Each row comes from the steps of one walk. Every step used is in the known rows, and no mark comes twice. Write the walk behind each row, first mark first.
Known rows:
girovo -> fozu -> dafu: [0.54, -2.75, -0.23, 0.49, 0.34, -0.86, -0.48, 3.41, 1.20, 0.45, -0.09, -5.05, -0.13, 1.11, -0.34, -1.11, 2.11, 0.39]
nelenu -> pemub: [-0.76, -2.01, -2.79, -0.11, -0.86, 0.59, -1.08, 2.11, 0.12, 1.61, -0.26, -1.87, 0.90, 0.45, -2.29, 0.57, 0.84, 0.81]
girovo -> fozu: [0.56, -2.23, -1.36, -0.22, -0.01, -1.30, -1.62, 2.65, 0.36, 0.54, 0.06, -1.27, -0.88, 1.09, -0.14, 0.16, 2.13, 1.12]
girovo -> nelenu -> pemub -> dafu: [2.73, -3.36, -2.73, -0.16, 0.02, 2.90, -2.13, 1.70, 1.87, 2.21, 0.96, -3.81, -1.17, 1.32, -3.34, 3.79, 1.25, 0.79]
girovo -> dafu: [0.83, -2.53, -1.38, 0.69, -0.28, -0.01, -1.75, 1.33, 1.53, 0.65, -0.62, -4.14, -1.54, 0.39, -0.51, -2.17, 1.16, 1.63]
dafu -> ninob -> girovo -> nelenu -> pemub: [2.25, -5.66, -1.82, 0.92, 5.32, 3.59, -0.76, 2.46, 0.22, 1.45, 1.16, -3.42, -0.48, 2.54, -5.93, 1.85, -0.37, -1.19]
ninob -> girovo -> nelenu: [0.53, -5.52, -0.90, 0.19, 0.73, 3.47, -2.26, 1.33, 0.98, 0.45, -0.69, -2.35, -1.99, 2.34, -4.84, 1.05, 1.46, 0.53]
girovo -> nelenu -> pemub: [-0.94, -3.27, -2.63, -0.32, 0.12, 3.27, -1.60, 1.78, 0.17, 1.90, 1.02, -3.65, -0.95, 1.61, -3.95, 0.17, 1.06, 1.09]
dafu -> nelenu -> pemub: [-1.89, -2.49, -2.34, -1.84, 0.99, 0.17, -1.66, 1.23, 2.41, 1.59, -0.33, -1.97, -0.86, 0.41, -3.89, 0.81, -0.30, 0.93]
pemub -> dafu -> ninob -> girovo: [6.76, -4.28, -0.64, 1.25, 4.53, 0.60, -1.14, 1.90, 2.11, 0.14, -1.87, -0.66, -0.32, 1.41, -2.36, 5.62, 0.09, -1.42]
girovo -> nelenu: [-0.13, -3.03, -1.36, -0.35, 0.45, 3.19, -1.88, 1.06, 0.24, 0.69, -0.53, -2.33, -2.12, 1.97, -2.64, 0.08, 1.73, 1.37]
fozu -> pemub -> dafu: [3.61, -2.34, -0.68, -0.66, 2.95, 0.22, -1.00, 2.30, 3.47, -0.57, -2.92, -2.84, 1.15, 0.43, -1.14, 3.88, 1.64, 1.10]
ninob -> girovo -> dafu -> nelenu: [0.28, -5.56, -0.52, -0.53, 2.09, -0.29, -2.45, 0.66, 4.13, 0.37, -0.75, -4.30, -3.28, 0.69, -4.43, -1.24, -0.12, 0.74]
ninob -> girovo: [0.54, -4.27, -1.08, 0.36, -0.29, 0.82, -1.64, 1.59, 0.96, 0.07, -1.92, -0.67, -0.19, 1.18, -3.21, 1.45, 1.18, 0.09]
girovo -> fozu -> dafu -> ninob -> pogifu: [3.41, 0.72, 0.40, 1.99, 5.25, -0.55, 1.96, 3.99, 1.03, 0.02, 0.27, -4.82, 0.09, 2.25, -2.25, -0.45, 1.00, -1.65]
nelenu -> pemub -> dafu -> fozu: [2.77, -2.32, -2.29, -0.36, 1.69, 0.21, -1.50, 3.52, 3.64, 1.68, 0.46, -1.88, 0.37, 0.34, -0.71, 4.43, -0.68, 0.46]
nelenu -> pemub -> dafu -> ninob -> pogifu: [5.23, 1.30, -2.23, 1.49, 3.98, 0.52, 0.75, 2.46, 1.71, 1.45, 0.08, -2.08, 0.57, 1.30, -3.61, 4.88, -0.26, -1.33]
pemub -> dafu: [3.57, -1.92, -1.46, 0.02, -0.75, 0.38, -1.98, 1.26, 2.08, 0.60, -1.97, -0.79, -0.50, 0.52, -0.26, 4.02, 1.50, 1.02]

Write each row's walk:
[2.31, -6.11, -0.77, 1.68, 5.61, 4.10, 0.36, 3.20, 1.17, 1.41, 1.03, -7.33, 0.28, 2.65, -6.17, 0.47, -0.24, -2.23]
fozu -> dafu -> ninob -> girovo -> nelenu -> pemub
[3.04, -5.97, -2.45, 0.36, 0.20, 3.05, -2.42, 1.87, 2.53, 1.91, 0.84, -3.80, -1.06, 1.77, -5.44, 4.76, 1.09, -0.03]
ninob -> girovo -> nelenu -> pemub -> dafu
[6.41, -1.66, -0.97, 0.75, 4.32, 0.50, -0.87, 1.55, 1.53, 0.45, -1.71, -0.71, -0.58, 1.05, -0.17, 4.64, 0.27, -0.29]
pemub -> dafu -> ninob
[2.71, -2.43, -1.01, -1.67, 1.28, -0.17, -2.57, 0.35, 4.13, 0.56, -1.87, -0.87, -2.34, 0.42, -1.91, 4.13, 0.33, 1.32]
pemub -> dafu -> nelenu
[-0.57, -5.79, -1.95, -0.48, 1.84, -0.30, -2.24, 1.41, 4.22, 1.58, 0.87, -5.57, -2.13, 0.39, -5.56, -0.96, -0.67, 0.23]
ninob -> girovo -> dafu -> nelenu -> pemub
[-1.89, -2.95, -1.22, -1.11, 1.40, 0.61, -0.44, 2.08, 3.22, 1.47, -0.41, -5.86, -0.10, 0.49, -3.84, -0.58, -0.18, -0.11]
fozu -> dafu -> nelenu -> pemub
[0.92, -4.70, -1.03, 0.18, 0.38, -1.08, -1.90, 2.94, 0.86, 0.25, -0.04, -1.29, -0.77, 1.53, -2.45, 1.15, 1.94, 0.01]
ninob -> girovo -> fozu
[3.16, -5.34, -0.43, 0.85, 5.76, 3.65, -1.04, 1.70, 0.29, 0.26, -0.45, -2.15, -2.03, 2.84, -4.59, 1.68, 0.25, -0.86]
dafu -> ninob -> girovo -> nelenu
[0.03, -5.76, 0.60, -0.73, 2.64, -1.05, -1.30, 2.85, 4.13, 0.17, -0.19, -5.24, -1.82, 1.57, -4.12, -0.12, 0.89, -0.38]
ninob -> girovo -> fozu -> dafu -> nelenu
[0.60, -3.03, -0.12, -0.36, 5.84, -0.21, -0.33, 3.87, 4.74, -0.58, -0.75, -5.85, -0.10, 0.50, -0.41, -2.17, -0.24, 1.61]
girovo -> dafu -> fozu -> pemub
[3.15, -4.08, -0.64, 1.17, 4.71, 0.86, -0.50, 2.07, 0.33, -0.07, -1.78, -0.52, -0.05, 1.62, -3.09, 2.06, -0.10, -0.99]
dafu -> ninob -> girovo
[2.51, -2.82, -0.10, -2.47, 4.76, -0.28, -1.55, 1.48, 5.82, -0.58, -3.01, -2.99, -0.81, 0.31, -2.70, 4.09, 0.51, 1.45]
fozu -> pemub -> dafu -> nelenu
[3.81, -5.07, 0.31, 0.25, 8.78, -1.03, 0.21, 4.32, 1.76, -1.00, -0.79, -3.21, 1.14, 2.02, -3.14, 1.68, 0.73, -0.86]
dafu -> ninob -> girovo -> fozu -> pemub
[1.47, -5.27, -0.48, 0.73, 2.79, 0.18, -1.68, 3.07, 3.78, 0.35, 0.19, -3.84, -1.65, 0.93, -1.95, -1.03, -0.60, 0.44]
ninob -> girovo -> dafu -> fozu
[1.11, -2.71, -1.00, 0.28, 2.40, -0.06, -1.31, 2.81, 3.16, 0.52, 0.30, -3.79, -1.93, 0.51, 0.28, -2.05, -0.46, 1.43]
girovo -> dafu -> fozu
[-0.11, -2.30, -0.22, -1.09, 5.54, 0.41, -0.07, 3.99, 3.51, -0.86, -2.01, -2.33, 1.29, 0.80, -1.00, 0.54, -0.17, 1.26]
dafu -> fozu -> pemub
[5.31, -3.25, -2.32, 0.60, 5.14, 3.16, -1.09, 2.04, 1.42, 2.02, 1.20, -3.64, -1.06, 1.89, -3.02, 4.45, 0.00, -0.47]
girovo -> nelenu -> pemub -> dafu -> ninob
[1.32, -5.71, 0.27, 0.11, 6.12, 0.09, -0.80, 4.12, 5.17, -0.93, -0.82, -5.90, 0.05, 0.88, -2.81, -1.13, -0.56, 0.74]
ninob -> girovo -> dafu -> fozu -> pemub
[-0.49, -5.77, -2.41, 0.16, 0.46, 3.37, -1.83, 2.02, 0.84, 1.66, 0.87, -3.68, -0.54, 2.06, -6.24, 1.16, 0.90, -0.01]
ninob -> girovo -> nelenu -> pemub
[-0.88, -3.24, -2.35, -1.05, 1.50, -0.54, -1.89, 1.18, 3.69, 1.83, 1.01, -5.54, -2.05, 0.00, -3.31, -2.02, -0.49, 1.31]
girovo -> dafu -> nelenu -> pemub
[3.77, -2.44, -0.92, 1.38, 4.92, 0.07, -0.60, 1.64, 0.92, 0.46, -0.37, -4.02, -1.42, 0.97, -0.36, -1.63, -0.06, 0.21]
girovo -> dafu -> ninob
[2.62, -3.50, -2.13, -0.49, 2.67, 2.96, -1.86, 3.22, 3.72, 2.04, 1.77, -3.42, -1.49, 1.44, -2.45, 3.99, -0.37, 0.80]
girovo -> nelenu -> pemub -> dafu -> fozu
[2.94, 1.73, -0.79, 1.26, 4.36, 0.84, 1.02, 1.93, -0.01, -0.08, -1.46, -0.39, -0.15, 1.80, -2.90, 1.10, 0.16, -0.88]
dafu -> ninob -> pogifu
